Each row was made from one small tree. The marks that hang from a mark follow it in brackets, in alphabetical order. Every link used is in the known rows. Write each row's tree.
Known rows
gero[badif]: [-0.85 -0.25  0.96  0.23  0.50 -0.06 -0.41  0.73  0.47  1.54 -0.90 -1.80
 -0.95 -0.98  0.21  1.00 -0.67 -1.23 -0.81 -0.37 -0.63 -0.81 -0.56  0.50]
tifon[badif[gudal pudup] mima]: [-3.68 -1.32  0.22  2.10 -3.02  1.35 -0.12  3.99  2.03 -0.43 -2.43  1.22
 -0.50 -1.53 -1.07 -1.92 -0.09  2.14 -1.41 -1.28  0.88 -1.47 -1.74 -0.07]
mugok[badif[gudal mebil pudup ribi takan]]: [-2.74 -3.34  1.79  1.13 -2.38 -0.10  0.57  5.48 -0.74  0.08 -2.26 -0.02
  0.95 -2.84 -1.81 -2.00  2.65  0.69  0.81 -1.90  4.01  3.90 -1.64 -2.96]
gero[badif[gudal mugok tifon]]: [-2.44  0.26  3.78  1.71  0.76  0.63  0.45  2.60  0.88  0.91 -2.01 -1.47
 -0.13 -2.03  1.35  0.28 -1.12 -2.07 -1.16 -1.82 -2.39  2.34 -1.28  0.08]
gudal[badif[gero mebil mugok]]: [-3.31 -1.77 -1.06 -1.90  0.24 -2.33 -0.91 -0.28 -2.12 -0.86 -0.36  1.27
  0.08 -0.51  2.16 -2.24 -4.44 -0.81  2.65 -0.60 -0.19  4.15 -0.20  2.48]
tifon[badif mima nazu[rozikil]]: [-2.43 -1.81 -1.00  0.36 -3.15 -1.36 -0.50 -2.23  1.50 -1.29 -3.25  1.61
 -1.53 -0.02  2.19 -3.95 -0.46  0.31 -0.28 -2.18  0.73  0.46  1.63  3.41]
mugok[badif[takan]]: [-1.14 -0.79  0.88 -0.66 -1.16 -1.30 -0.88  0.39 -0.19  1.51 -0.42 -0.67
 -0.18 -1.27  1.08 -0.86  1.93 -0.26  0.80 -1.05  0.35  1.83  0.12 -0.62]
mima[tifon[badif nazu]]: [ 0.09 -1.45  0.02  0.63 -3.72 -2.34  0.73 -0.86  0.72  0.38 -1.76 -0.04
 -2.14 -1.18  1.53 -2.62 -1.03  0.23 -0.65 -1.91  1.37 -2.45  1.80  4.49]
gudal[badif[mebil]]: [-1.26 -0.06  0.12 -0.47 -0.47 -2.36 -0.33 -0.70 -1.27 -1.12 -0.01 -0.05
 -1.93  0.25  0.69 -2.34 -1.71  0.40  1.76  0.74  2.86  1.69  0.52  0.61]
gero[badif[gudal mebil pudup]]: [-2.74 -0.77  0.87  1.20 -0.21  1.60  0.74  4.77  0.78  0.31 -1.66 -1.62
  0.15 -1.11 -2.09 -0.07 -0.76 -0.21 -1.83 -0.31  3.06  0.56 -1.14 -1.17]
badif[gudal mebil ribi takan tifon]: [-1.69 -0.87  4.28  2.65 -3.04 -0.90  1.26  3.14 -0.54 -1.78 -2.74  1.31
 -0.34 -2.48 -1.84 -0.92  2.38 -0.41  0.16 -0.99  4.40  4.69 -1.31 -2.43]
mugok[badif[mebil pudup ribi takan]]: [-1.50 -3.76  0.57 -0.11 -1.64 -0.72  0.58  4.06 -0.90  0.08 -2.11 -0.12
  0.62 -2.77 -0.64 -1.63  2.06 -0.52  1.70 -0.94  4.25  3.42 -1.00 -2.17]
gero[badif[mebil pudup ribi tifon[mima]]]: [-1.65 -1.97  2.53  1.27 -1.39 -0.18  1.41  5.13  0.29 -0.35 -3.88  0.17
 -1.03 -3.22 -0.32 -0.98 -0.29 -2.05 -0.43  0.82  5.31  2.42 -1.83 -1.03]
tifon[badif[gudal] mima]: [-3.95 -0.71  1.33  2.58 -3.53 -0.46  0.07  1.59  1.43  0.15 -1.97  0.67
 -1.33 -1.22 -0.41 -2.28 -0.26  2.08 -0.82 -1.37 -0.57 -0.42 -1.27  0.74]
mima[tifon[badif nazu[rozikil]]]: [ 0.00 -2.09 -1.04 -0.63 -3.40 -2.57  0.20 -2.79  1.40 -1.23 -2.09  1.35
 -1.66 -0.54  2.32 -2.80 -0.69  0.16 -0.57 -1.42  2.03 -2.03  2.92  3.40]
gudal[badif[pudup ribi]]: [-0.17 -2.58  0.32 -0.52  0.05 -0.09 -1.43  2.57 -1.33 -1.18 -1.47  1.62
 -1.29 -1.57  0.08 -1.04  0.00  0.77  1.79 -0.78  1.29 -0.92 -1.53 -0.92]
badif[gero gudal mugok pudup tifon]: [-2.04 -0.89  0.25 -0.50  0.82  2.12 -0.08  4.46  0.46 -1.29 -1.85  2.03
  2.23 -1.82  1.08 -0.08 -1.76 -0.85 -0.92 -1.47 -0.84  2.68 -0.90 -0.39]
nazu[tifon[badif]]: [-1.99 -2.41  0.32  0.78 -2.40 -0.44  2.07 -0.72  1.97 -0.55 -0.17 -0.24
 -0.69 -0.79  2.95 -0.58 -1.69  1.27 -0.51  1.17 -1.44 -0.05  0.44  1.84]
tifon[badif[gero ribi] mima nazu[rozikil]]: [-2.80 -4.58 -1.55 -0.43 -3.58 -2.23 -0.89 -0.75 -0.13 -1.50 -4.60  3.38
 -0.74 -1.88  2.16 -3.67 -1.27  0.10  0.85 -3.38 -0.10  1.73  0.60  3.56]
tifon[badif[takan]]: [-2.05 -1.41  0.57  1.25 -2.76 -0.57 -0.56  0.02  1.18 -0.22 -1.75  0.56
 -1.73 -1.74 -0.08 -0.31  0.67  0.32  0.18 -1.41 -0.04 -1.05 -0.43  0.71]
badif[gudal mugok pudup takan]: [-3.77 -1.32  1.27  1.18 -0.70  2.68 -1.21  3.99  0.74 -0.25 -1.23  1.86
  1.95 -1.24 -1.67  0.49  1.54 -0.12 -0.83 -2.65 -0.22  2.01 -2.60 -0.53]
badif[gudal mebil mugok ribi tifon[nazu]]: [-1.91 -1.83  3.60  2.94 -1.51 -0.53  2.38  2.81 -1.37 -1.47 -3.32 -0.11
  0.62 -1.69  0.62 -3.64 -0.30 -1.60  0.72 -3.69  1.03  6.50 -0.20  1.85]
mima[tifon]: [ 0.95 -0.17  0.40 -0.59 -1.69 -1.68  0.33 -0.35  0.11  0.52  0.61  0.92
 -0.25 -0.55  0.11  0.23 -0.12  0.08 -0.58  1.01  2.32 -1.40  0.23  0.80]
nazu[rozikil]: [-0.06 -0.57 -1.08 -1.31  0.31 -0.26 -0.46 -1.89  0.60 -1.44 -0.44  1.43
  0.47  0.71  0.76 -0.08  0.30 -0.10  0.05  0.52  0.75  0.43  1.11 -1.05]

Which tree is each row?
[-2.45 -2.23 -2.02 -2.68  1.43  0.18 -2.38  1.87 -0.99 -0.83 -0.74  2.36
  0.67 -0.99  2.11 -0.87 -3.30 -0.54  1.64 -1.32 -1.50  1.04 -1.04  1.63] | gudal[badif[gero mugok pudup]]
[-0.17  0.16 -0.38 -0.99 -0.40 -1.40  1.29  0.87 -0.55 -1.66 -1.30  0.81
  0.14 -1.02  1.23 -0.92 -2.39 -1.26  0.13  1.32  3.20  3.34  1.43 -0.04] | badif[gero mebil tifon]
[-5.18 -3.98 -0.05 -0.12 -2.78 -0.82  1.32 -2.40  2.54 -1.25 -1.20  2.52
  0.90 -0.29  4.63 -1.66 -2.29  0.40  0.02  0.92 -1.97  3.28 -0.28  2.57] | nazu[rozikil tifon[badif[mugok] mima]]
[-1.56 -3.06  1.81  0.73 -0.83  1.28 -1.24  4.26  0.22  0.88 -2.89  0.47
 -0.48 -3.18 -1.70  1.79  2.05 -1.59 -0.50 -1.81  1.68 -0.51 -2.90 -1.09] | gero[badif[pudup ribi takan]]
[-0.50 -0.64  0.96 -1.29 -1.78 -2.68  0.53 -1.36  0.35 -1.53 -2.98 -0.06
 -0.72 -0.68  3.40 -4.13  1.70 -1.98  0.53 -1.23  5.24  5.81  3.63  0.45] | mugok[badif[mebil takan tifon[nazu[rozikil]]]]
[-1.45 -0.04  0.89 -0.01 -1.98  1.62 -1.44  4.09  0.50 -1.54 -3.43  2.73
  0.35 -1.60  0.04 -1.18  1.36 -0.54 -2.32 -3.41  2.92  2.28  0.45  1.27] | badif[gero gudal pudup takan tifon[nazu]]
[-0.61 -1.96 -1.41  0.83 -1.32  1.21  0.16  2.04  1.27 -0.80 -2.79 -0.35
 -1.37 -0.99  0.70 -2.65 -0.78  0.27 -0.73 -2.79  0.30 -2.11  1.10  2.98] | tifon[badif[pudup] nazu]
[-1.55 -2.50  0.29  0.44 -2.29 -1.82  1.02 -0.37  0.90  0.62 -0.63  0.34
 -0.49 -1.94  1.66 -0.80 -2.33 -0.35  0.71 -0.81 -1.39 -1.28 -0.32  2.72] | mima[tifon[badif[mugok]]]
[ 0.45 -2.43  2.24 -0.34 -0.79 -0.12  0.06  4.28  0.04 -0.21 -2.88  0.60
 -0.16 -3.62  1.18 -0.83  2.88 -1.14  0.99 -1.01  2.68  2.08 -0.61 -2.78] | mugok[badif[pudup ribi takan tifon]]
[-1.91 -1.13  3.63  2.14 -4.49 -2.10  0.71  1.72 -0.82 -1.25 -4.11  2.26
 -1.44 -2.01  0.00 -3.50  2.14 -1.75  0.46 -2.11  5.91  5.82 -0.45  2.04] | badif[mebil ribi takan tifon[mima nazu]]
[-0.08 -0.65 -0.06 -0.92  0.34  0.52  0.87  1.49  1.37 -2.04 -3.85 -0.36
 -0.86 -0.62  1.87 -1.94 -0.76 -2.87 -1.71 -0.38  5.52  2.04  2.62  0.80] | gero[badif[mebil pudup tifon[nazu[rozikil]]]]
[-3.04 -3.79 -0.91 -0.89 -2.89  1.05  0.28 -0.19  3.48 -2.56 -1.55  2.91
  0.23 -0.89  2.31  0.34  0.63  0.92 -1.31  1.19  1.93 -0.06  0.42 -0.20] | nazu[rozikil tifon[badif[pudup takan]]]
[-2.42 -2.42 -0.84 -0.68 -5.03 -3.48  0.30  0.17  0.31 -0.39 -1.54  1.98
 -1.19 -2.59 -0.05 -0.70 -1.87 -0.03  0.12  0.21  4.42  0.18  0.35  2.13] | mima[tifon[badif[gero mebil takan]]]
[-2.99 -2.74  2.87  1.55 -2.98 -1.97  0.74  3.02 -1.32  0.67 -1.78 -0.71
  0.38 -2.49 -1.21 -2.19  2.49  0.51  1.37 -2.07  2.61  4.99 -1.24 -2.18] | mugok[badif[gudal mebil ribi takan]]
[-0.93 -1.19  3.47  0.60 -2.26 -3.05 -0.25  0.87 -1.64 -2.25 -2.48  1.83
 -2.79 -2.41  0.56 -1.99  0.82 -0.89  2.33 -0.20  5.04  3.70 -0.64 -1.01] | gudal[badif[mebil ribi takan tifon]]
[-3.70 -2.87 -0.29 -0.20 -3.55 -1.20  1.17 -2.50  2.76 -1.59 -1.11  2.36
 -0.38 -0.10  3.76 -1.63 -1.16  1.47 -0.75  1.98  0.37  1.26  0.56  1.43] | nazu[rozikil tifon[badif mima]]
[-4.30 -1.96 -0.56  0.10 -4.30 -1.50 -1.74  0.60  0.87  0.16 -2.44  2.95
 -1.08 -2.31  0.54 -0.95 -0.71  0.46 -0.03 -1.44  0.35  0.53 -1.26  2.19] | tifon[badif[gero takan] mima]
[-2.25 -0.65  3.91  2.66 -3.16 -1.38  1.94  3.21 -0.50 -1.45 -2.74  1.48
 -0.34 -2.00 -1.16 -2.44  0.70  0.23  0.06 -0.02  4.24  4.82 -1.52 -1.48] | badif[gudal mebil ribi tifon[mima]]
[-1.39 -3.05  0.36 -0.49 -1.88 -0.87 -1.46  1.39 -1.44 -0.18 -1.79  2.82
  0.62 -2.37 -0.87  0.95  1.02 -0.57  1.02 -2.00  0.27  2.05 -1.83  0.08] | badif[gero ribi takan]
[-2.98 -2.80  1.35  0.17 -1.69 -1.89  1.42  2.26 -1.65 -1.11 -2.84  2.59
  1.23 -2.72  1.55 -2.06 -2.53 -2.17  1.91 -0.44  1.49  6.89 -1.58  1.14] | badif[gero mebil mugok ribi tifon[mima]]
[-0.89  0.58  2.39  0.65 -0.86 -1.70  2.25  2.25 -0.09 -0.17 -1.23 -2.14
 -0.23 -1.28  1.44 -3.15  0.01 -0.05  0.19  0.31  2.78  4.27  1.49 -2.17] | mugok[badif[gudal mebil tifon]]
[-0.13  0.64  0.79  0.43 -1.42  0.89 -0.10  2.69  0.88 -0.96 -2.92  1.64
 -0.75 -0.51  1.28 -2.80  0.62 -0.93 -1.51 -1.11  3.60  1.29  0.64  2.08] | badif[pudup tifon[mima nazu]]
[-2.46 -4.77 -1.64 -0.81  0.27  0.67  0.84  4.18 -1.77 -1.14 -1.88  1.76
  2.75 -2.30 -0.39 -0.63 -2.65 -1.47  1.83 -1.15  0.80  4.06 -1.87  0.41] | badif[gero mebil mugok pudup ribi]
[-5.08 -2.23 -0.46 -0.01 -1.37  1.60 -0.67  4.50 -0.33 -0.97 -1.56  2.40
  2.75 -1.48 -1.59 -0.30 -0.89 -0.56 -0.33 -2.08  1.87  4.68 -1.99  0.14] | badif[gero gudal mebil mugok pudup takan]
[-2.65 -1.21  0.36  0.80  0.55  2.75 -0.08  3.83  0.52 -0.30 -0.75  0.67
  2.23 -0.62 -0.79 -0.13 -0.26  0.19 -0.65 -1.93 -1.23  1.24 -1.92 -0.45] | badif[gudal mugok pudup]
[-4.39 -2.51 -1.32 -2.21 -0.54 -0.59 -2.17  2.26 -1.33 -1.34 -1.27  3.01
  0.42 -1.43  0.75 -1.25 -2.48 -1.06  1.88 -1.31  2.29  3.84 -1.41  1.49] | gudal[badif[gero mebil mugok pudup takan]]
[-3.37 -1.38 -0.10 -0.11  0.05  0.54 -0.59  1.65 -0.70  0.18 -0.47  1.32
  2.33 -0.75  0.41 -0.11 -1.98 -0.10 -0.01 -2.35 -3.34  3.02 -1.35  1.21] | badif[gero gudal mugok]
